Known rows, with every way that one mark hangs from another
(z860 (z224 z916)): [  8.2   5.6  -2.8 -22.1  -2.5   5.9 -16.8 -10.5  16.1 -15.6 -18.6  10.1
 -16.0 -22.8  -1.6 -17.6  -5.1  -6.1   6.6  16.1 -32.1  11.6 -16.5   5.2
  -3.8]
(z448 z860 (z916 z809 z987)): [ -7.0 -24.7   1.0 -11.3   1.2  14.8   3.3   5.5  13.0  -4.4   2.9 -21.5
  22.8  12.0  17.1 -26.7  -0.3   5.8   3.4  -5.9  12.8  -3.0 -23.6   5.8
  -5.1]
(z224 (z860 (z448 (z916 z809)))): [  3.6 -37.3   7.9 -41.5  -4.4   5.2   5.2  -9.6  30.7  -2.9   2.6 -16.6
  26.3  33.6 -70.1 -23.4 -20.0  -9.4  22.9  17.2  23.8   9.4  -6.4   8.1
  -2.4]
(z224 z860 z916): [  5.3   5.7  -1.1 -35.6  -2.0 -31.4   7.9 -16.8  28.6 -15.7 -13.6  -8.0
  -5.2 -11.6  -2.1 -18.4 -11.9  -7.8  11.6  28.1   6.4   7.6  -8.8   6.5
   4.7]
(z612 (z448 z860) z809): [  0.8   8.7  12.3 -12.5   6.8 -13.7  -2.2  -6.2  -9.6  -2.3  -3.9  17.5
   4.9  -8.7  28.1  30.4   2.1   2.3  -0.5 -10.6  21.7  -6.8  -6.8  -4.9
  17.0]
(z916 (z448 z860) (z809 z612) z987): [-10.3  26.1  -1.4  42.2   2.4 -17.4  18.0  13.5  -9.8  14.9  11.0  -4.3
 -21.1   9.9  26.0   8.4   7.0   8.1 -11.0  -9.8   2.9 -11.0  26.3 -16.5
  10.2]
(z612 (z448 z860 z916) z809): [ -0.4  -5.1   8.6  -2.1  10.2  18.8  -7.3 -12.1 -15.7  -5.4  -3.9  11.2
  15.9  -5.6   7.4  14.3   4.7   9.0   1.7 -17.6  22.4   1.4 -22.5   5.1
   0.8]
(z224 (z860 z448)): [  2.5  -7.7   9.4 -50.1  -1.8 -54.2   4.7  -3.7  36.2 -15.4  -1.7  -7.0
   3.8  21.3 -30.3 -15.4 -22.3 -11.6  27.2  28.6  19.6   4.2  -2.5  -7.1
  11.8]
(z809 z612): [  5.3  24.5   1.0  -4.2   0.6 -29.6   5.5  -1.5   2.2   4.3   2.9  21.8
 -13.0  -4.1  -4.9   9.2  13.1   1.5   7.4   8.9   7.3   2.5   5.9 -12.4
  -8.2]
(z916 (z448 (z860 z224)) z987): [ -9.0  21.0   0.3  27.4   7.7 -32.7  -6.1  17.1   2.1 -12.7   0.7 -21.0
 -35.6  -3.1  45.9 -23.7 -10.9   3.6   1.9  -2.4 -43.6  -4.5   5.1 -11.0
  16.9]
(z448 (z860 z224)): [ -3.7  -8.4   5.6  -3.4   4.1 -19.3 -17.7  -1.7  22.9  -6.8  -7.2   3.6
 -14.7  -8.7  17.2 -22.4  -1.9  -4.4  13.5   0.2 -31.8  -8.2  -5.4  -3.1
  13.6]
(z809 (z612 (z448 z860))): [ -1.5   6.2  -5.9  17.9   3.7 -23.5   8.3  -5.0 -12.1   9.9   2.0  21.2
   4.4 -14.9  19.6  21.2  14.4   7.6  -1.0  -9.3  19.6 -10.1  23.0  -5.2
  12.5]
(z987 (z916 z448)): [  1.9  28.0  -0.1   8.3   5.0 -50.4  -3.7   9.2  -2.1   0.6  16.9 -31.1
 -20.4  -6.5  19.8  31.6  -6.0  -6.5  -4.9  11.1  17.2  -3.6   2.2  -5.4
 -10.7]
(z916 z448 z809 z987): [ -1.3  13.2   2.9   2.7  -5.4  -5.3  11.2  12.2  -2.2   1.4  11.1 -17.4
 -24.7   4.2   4.8  10.8  -8.9  -5.2  -9.0   6.4   9.1   0.6   1.0  -2.9
  -0.9]
(z224 z860 (z916 z809)): [  5.2  -7.8   4.9 -36.6 -10.4  -7.1  10.0 -16.5  26.6   0.3  -7.0  -3.2
   3.2  -2.1 -25.6 -11.4 -11.0 -13.5   4.7  20.2   6.3   3.0  -2.5  13.1
   4.6]
(z987 (z916 z448 z809)): [  2.3  18.5   0.2   7.4  -3.1 -24.8  -1.5   9.2  -5.5   9.7  20.5 -31.3
 -14.1   2.8   1.7  43.2  -6.0 -12.2 -15.7   7.0  19.5  -8.0   6.5   0.8
 -10.7]
(z448 z860 (z916 z809)): [ -4.5 -38.5  -2.5  -8.5   1.8  25.9 -10.2 -12.6  12.0   8.2   0.9 -10.6
  20.4   1.4  -7.9 -18.6   1.0   1.1   3.8  -7.7  18.8  -5.0 -18.2  12.1
  -4.7]
(z612 (z448 z916) z809): [  8.6   2.2   8.8 -14.7   5.4  22.2  -2.6  -9.5 -18.3 -10.4   2.0  14.6
  13.7  -3.3 -24.2  24.9   5.1   2.8   3.3  -7.2  20.1  14.9 -27.0   3.4
 -15.5]
(z612 (z448 z860 (z916 z809))): [  0.7 -45.4  -8.2   3.2  -1.1  37.7  -4.7 -12.9 -10.9  10.6   1.8  -6.2
  37.6  -9.2 -11.0 -12.0   0.1  -1.0  -4.0 -15.2  26.5  -4.1  -7.3  19.9
   2.7]
(z809 (z612 (z448 (z860 z224)))): [ -1.7   8.9  -3.2  31.6   4.1 -19.2  -3.5   3.5  -8.6   6.4   0.6  29.1
  -6.3 -11.7   7.7   7.7  14.1   4.2   4.4 -14.2 -28.5  -5.8  26.7  -7.8
  17.9]
(z612 z448 z809): [  8.5  18.6  13.5 -27.9   1.0 -14.1   0.0  -4.7 -14.3  -5.4   0.1  22.9
   2.1  -5.3  -1.6  43.2   2.6  -5.2  -0.7  -2.2  22.5   5.2  -9.9  -2.2
   0.7]
(z448 (z860 (z224 (z916 z987)))): [ -3.1   3.3  -2.9 -16.4   3.2  -8.3  -5.7   6.6  16.1 -27.7 -21.2  -7.4
 -11.2 -13.9  55.5 -26.3  -6.6   5.8   5.4   5.1 -36.2  -0.8 -16.8  -5.4
  12.7]

Rows
[  6.8  -8.4   1.7 -56.8  -2.5 -27.3   7.5 -15.9  31.9 -20.3 -18.2  -5.8
   2.7   4.5 -15.0 -12.7 -20.0  -7.1  18.0  37.6  21.6   9.3  -3.3  -0.3
   7.9]
(z224 (z860 z448) z916)
[  3.5 -15.2  -2.0 -26.7  -3.7  17.7   6.3   6.4   8.6  -9.2   7.6 -13.0
  20.6  13.2 -12.6 -11.6  -3.9  -0.7   4.1   4.2   9.8   9.0 -31.9   7.3
 -17.8]
(z448 (z916 z809 z987))
[ -0.6  -5.5  -9.0  44.6   7.4   7.8  -9.1  -2.5 -11.9   4.1   0.0  21.3
   9.7  -9.2 -10.9  -9.9  15.4  11.8   7.3 -19.4 -31.0   3.1  11.7   2.3
   2.3]
(z809 (z612 (z448 (z860 z224) z916)))
[ -7.5  -5.4  -3.4  14.7   3.5   8.9  14.4   8.6   1.6   6.8   4.0   1.8
  14.9  17.3   6.2 -12.2  17.2  15.1   2.3 -14.1   5.8  -3.4  -4.7  -4.5
  -8.1]
(z448 z860 (z916 (z809 z612) z987))
[  7.5  -4.3   2.9 -41.6  -2.7   8.2 -15.6  -9.6  14.0 -19.4 -23.2   6.8
  -7.7  -4.4 -12.3 -21.4 -15.3  -7.4  14.3  28.1 -17.6  12.0 -10.6  -5.4
  -2.4]
(z860 (z224 z916) z448)
[  3.3   4.5  -2.2  10.5  -7.5  33.4 -13.7 -13.6  -2.4   2.4  -9.4  -2.6
 -33.2 -18.5 -24.5 -11.2  -9.2 -10.2 -10.7   8.9 -30.9   9.0  10.3   8.7
  -0.7]
(z860 (z224 (z916 z448 z809)))
[ -6.8   2.9  -0.8  22.2   1.0 -27.7  -5.0   8.1  -1.5  14.3  16.1 -37.6
  -9.7   3.1  34.7  27.2  -5.7  -6.9 -13.9  -4.4  22.6 -19.3  11.6   2.2
   6.2]
(z987 (z916 (z448 z860) z809))
[ -2.9   1.6   7.0  -5.3  11.1   2.5   4.0   8.3 -13.0 -18.8  -1.7  -0.3
  18.8   4.8  34.4   8.0   4.5  13.4   1.0 -18.4  16.9   2.7 -34.9  -3.4
   2.0]
(z612 (z448 z860 (z916 z987)) z809)
[ -0.6  -7.7 -11.5  33.9   7.6   5.7   6.9  -9.4 -13.2  10.8   1.3  16.5
  18.6 -13.9  -2.3  -2.2  15.0  13.8   0.9 -16.6  13.7  -0.7  10.5   1.2
  -3.1]
(z809 (z612 (z448 z860 z916)))
[ -1.6   6.2  -3.0  21.2  -1.6 -30.4  11.1  12.3 -21.2  22.6  20.2   4.2
  27.6   3.0  18.2  53.6  16.0   1.4 -15.4 -15.4  31.4 -22.4  23.0  -1.7
   5.3]
(z987 (z916 (z809 (z612 (z448 z860)))))
[  4.4 -23.7   7.5 -34.1  -3.2  20.9  -5.6  15.0  10.4 -17.0   0.2 -13.9
  19.4  35.4 -37.8 -31.4 -13.5  -0.6  15.9   8.1 -16.7  11.1 -20.2   0.6
 -14.6]
(z860 z224 (z448 (z916 z809 z987)))
[ -0.6  -4.3   9.2   6.4  11.2  16.1 -18.8  -5.9  -7.9 -10.5  -7.5  12.8
   7.9  -2.5  -5.1   3.0   2.0   6.0   7.4 -20.5 -20.5   5.9 -19.4   2.2
   4.2]
(z612 (z448 (z860 z224) z916) z809)
[ -9.7   2.4   4.0  27.8   0.2  -8.9  -8.2  17.6   1.7  -0.4   4.4 -16.7
 -28.8   6.8  25.1 -14.5  -8.8  -1.7  -5.6  -8.9 -39.0  -8.5  10.7  -1.6
  18.6]
(z916 (z448 (z860 z224)) z809 z987)
[  0.8  17.6  -1.9   9.9  -6.4  25.3   0.7   5.5  -5.7  -7.5 -11.9  -5.9
 -33.7  -8.7   4.5 -14.7 -11.8  -4.2 -12.7   7.1 -40.7   8.6   2.5   3.7
   0.5]
(z860 (z224 (z916 z448 z809 z987)))
[ -8.4  -7.4  -0.9  23.6  -0.6   4.2  -7.7  -8.2  -1.3  15.2   4.8 -11.5
 -21.8  -5.6  11.4  -1.5  -7.6  -8.3  -9.8  -1.0  11.1 -12.2  14.1   2.0
  17.0]
(z916 (z448 z860) z809)
[  1.6   8.1  -1.1   0.1  -2.0  13.1  19.7  10.3  -3.4   3.3   9.5   6.0
  11.8  19.6 -28.2  -8.7  14.8  11.7   2.6  -1.1   8.3   7.4  -2.1  -4.9
 -24.9]
(z448 (z916 (z809 z612) z987))
[ -9.4  -5.3   1.0  33.3  -0.2   8.0 -17.3  -3.4   6.0  13.5   1.9  -7.7
 -31.2  -3.6   4.1 -14.1  -7.9 -10.3  -5.6  -8.8 -31.4  -8.2  21.0   0.3
  18.3]
(z916 (z448 (z860 z224)) z809)
[ -8.6   1.0  -8.2  13.9  -1.2  14.3   6.5  -1.1  -4.9  -0.9 -11.6 -13.9
 -16.5 -13.6  48.3 -11.2 -11.0   1.6 -17.2   2.7   5.9  -5.1  -3.6   2.0
  12.6]
(z224 (z916 (z448 z860) z809 z987))
[ -7.5  30.6  -2.1  44.6   3.0 -35.5   0.4  11.2  -7.9  26.2  21.5 -11.5
 -17.4   8.1  21.4  42.4  11.7   1.6 -16.7  -7.8  17.4 -21.2  30.5  -9.2
   1.6]
(z987 (z916 (z448 z860) (z809 z612)))
[ -2.7  -5.4  -2.7  19.1  -4.1   2.1  11.1  -4.9 -18.6  25.2   4.2  26.6
  15.5  -5.0   0.9  22.9  12.3   1.4  -7.7 -13.6  20.9 -12.4  31.5   1.0
  13.3]
(z916 (z809 (z612 (z448 z860))))
[-10.9   2.3  -0.6  15.7   0.7  -7.5   7.9   8.9  -0.7   6.4   4.7 -19.4
 -18.2   4.1  35.0   1.0 -10.2  -1.8  -9.0  -2.7   7.3 -12.6   8.6  -3.3
  16.2]
(z916 (z448 z860) z809 z987)
[  6.7  18.2  -1.1   2.1  -7.4  23.2  -1.8  -7.6   4.9   9.7 -12.3  34.4
 -13.6  -7.3 -32.6   1.3  12.1  -1.8  -3.2   6.6 -36.2   5.2  19.0   0.3
  -8.3]
(z860 (z224 (z916 (z809 z612))))
[ -6.0  22.3   0.8  33.8   9.4 -51.0 -20.7  13.4   5.4  -2.9   8.4 -30.8
 -27.8  -4.7  42.0  16.6  -5.8  -4.0  -4.1  -2.7 -24.9 -13.5   3.5  -7.6
   8.1]
(z987 (z916 (z448 (z860 z224))))
[  5.5  11.2 -10.9  14.0   3.3   0.7  22.4  11.9 -23.9  -7.8   8.6  12.4
  19.0  -2.1  -9.1   3.2  16.0  14.6   1.5  -6.0  11.2  13.9  -6.2  -5.4
 -19.0]
(z809 (z612 (z448 (z916 z987))))
[  6.6 -37.1   3.5 -42.8  -3.8  33.3  -5.4 -10.7   8.3  -0.8   0.1  -4.6
  27.0  18.7 -51.5 -15.7 -10.8  -6.7  13.4  14.5  30.8   8.6 -16.8   6.0
 -19.0]
(z860 (z448 (z916 z809)))
[  2.0  40.8   0.6  31.8  -2.1 -31.0   8.4  11.3 -14.6  21.9  24.4  -4.7
 -15.7   8.9  -9.2  54.1   9.8  -3.2 -16.0   2.0  15.9  -7.3  29.6  -9.0
 -14.3]
(z987 (z916 z448 (z809 z612)))
[  3.2 -10.7   2.7 -32.4   4.0  -0.6  -8.2  15.8  13.8 -30.2  -4.2 -12.8
   9.4  23.3 -17.4 -35.0 -11.4   3.5  25.8  11.6 -21.3  16.2 -27.8  -8.6
 -15.0]
(z860 z224 (z448 (z916 z987)))
[ -1.8  36.8   0.7  27.5  -3.5 -14.8  21.1  15.2  -8.8  11.3  14.2   5.0
 -26.7   9.7  -4.7  14.7   6.4   3.3 -10.8   3.3   1.8   1.3  22.7 -15.3
  -6.3]
(z916 z448 (z809 z612) z987)
[  4.8  -3.9   0.0   8.0  -2.0  25.5   7.0  -9.0   3.3  14.5   4.7  16.1
   9.7   8.6 -50.8   1.1  18.0   4.0   2.2  -0.1  11.1   7.6   0.0   2.5
 -23.4]
(z448 (z916 (z809 z612)))
[ -4.9  -9.7   2.0 -15.5  -4.3  10.1  -4.6   5.7   9.8 -13.2 -17.5  -2.7
  -3.4  -3.9  37.6 -28.4  -5.0  -0.2  -2.6   0.9 -32.0  -4.1 -10.2   3.7
  12.5]
(z448 (z860 (z224 (z916 z809 z987))))
[  3.9  23.0   4.4  -2.3  -5.8 -37.7  11.0  13.5  -0.1  15.9  19.8   2.5
   6.2  15.0  -9.4  48.4  15.4  -3.3  -6.4   7.3  22.4  -9.0  10.4  -7.5
 -15.9]
(z987 (z916 (z809 z612)))
[ -1.8 -41.7  -4.0  15.7  -1.3  41.3 -16.9  -7.2 -10.4   8.0   1.7  -4.3
  24.9  -5.6 -25.8 -17.8   0.6  -2.0   0.4 -20.9 -19.2  -0.5   0.1  19.8
   6.0]
(z612 (z448 (z860 z224) (z916 z809)))
[  3.3  -1.0  -1.1 -42.9  -9.8  14.3  12.5   3.4   4.4 -10.1 -14.4   1.3
   4.6  -5.6  15.0  -3.2  -4.3  -4.9  -7.3  15.6   8.1   6.2 -21.1   5.7
  -7.6]
(z224 (z916 z809 z987))
[ -0.9  -6.7  -9.3  16.2  -5.9  25.8  11.3 -16.0 -23.5  18.2 -14.8  29.3
  15.7 -22.6   7.9  16.8  12.1   5.2 -16.3  -8.1  19.4  -6.7  25.2   4.9
   9.4]
(z224 (z916 (z809 (z612 (z448 z860)))))
[  6.8  -7.4   1.1 -22.8 -10.9  27.5 -12.3 -11.8  10.2  -4.4 -14.1  14.8
  -7.3 -13.3 -19.7 -16.7  -4.0 -11.0  -2.2  11.8 -26.9   7.2  -3.7  10.0
  -3.4]
(z860 (z224 (z916 z809)))
[ -4.1 -35.3  -5.7  -1.4  -0.9  23.6  11.8   6.4 -14.5  -3.2   3.9 -13.4
  38.4   0.9  16.2 -11.8  -1.7   4.1  -4.2 -15.2  20.1  -2.7 -12.9  11.8
   1.4]
(z612 (z448 z860 (z916 z809 z987)))
[  6.8 -13.7   4.1 -16.7  -1.8  26.7   2.5  -7.1  -1.9  10.1   4.8  15.7
  20.4  26.6 -62.7  -3.9   7.3   2.5  11.1   8.7  27.0   9.8   7.3  -5.8
 -23.1]
(z860 (z448 (z916 (z809 z612))))
[  8.5   1.6  -8.5  16.1   3.3  14.9   9.0  -7.0 -15.7   5.5   4.7  17.2
  16.4 -11.1 -31.6   8.6  17.1   9.6   2.8  -5.3  18.8  11.3   5.3   2.1
 -19.0]
(z809 (z612 (z448 z916)))
[  1.5  31.6  -4.7   9.0   1.3  -1.8  -4.0   6.2  -1.0 -21.9 -12.4  -7.3
 -40.8 -17.7  26.9 -16.9 -12.7  -0.2  -4.8  12.0 -42.3  14.8  -9.3  -4.1
  -1.9]
(z860 (z224 (z916 z448 z987)))
[  1.3  15.3   7.9  -7.6   5.0  13.6 -16.2 -11.6 -11.7 -12.1 -24.5  27.7
  -3.6 -19.5  24.4  19.3  -0.2   2.7  -4.2 -10.5 -23.2   1.2  -9.1  -1.4
  16.6]
(z612 (z448 (z860 (z224 z916))) z809)
[ -3.5 -35.3   0.4   4.1   0.9  33.8 -20.7  -7.5  15.4   4.8  -0.5  -7.1
   9.3   4.7 -19.4 -37.3   1.0  -2.3   8.0 -10.6 -25.5  -0.7 -14.3  11.9
  -0.1]
(z448 (z860 z224) (z916 z809))
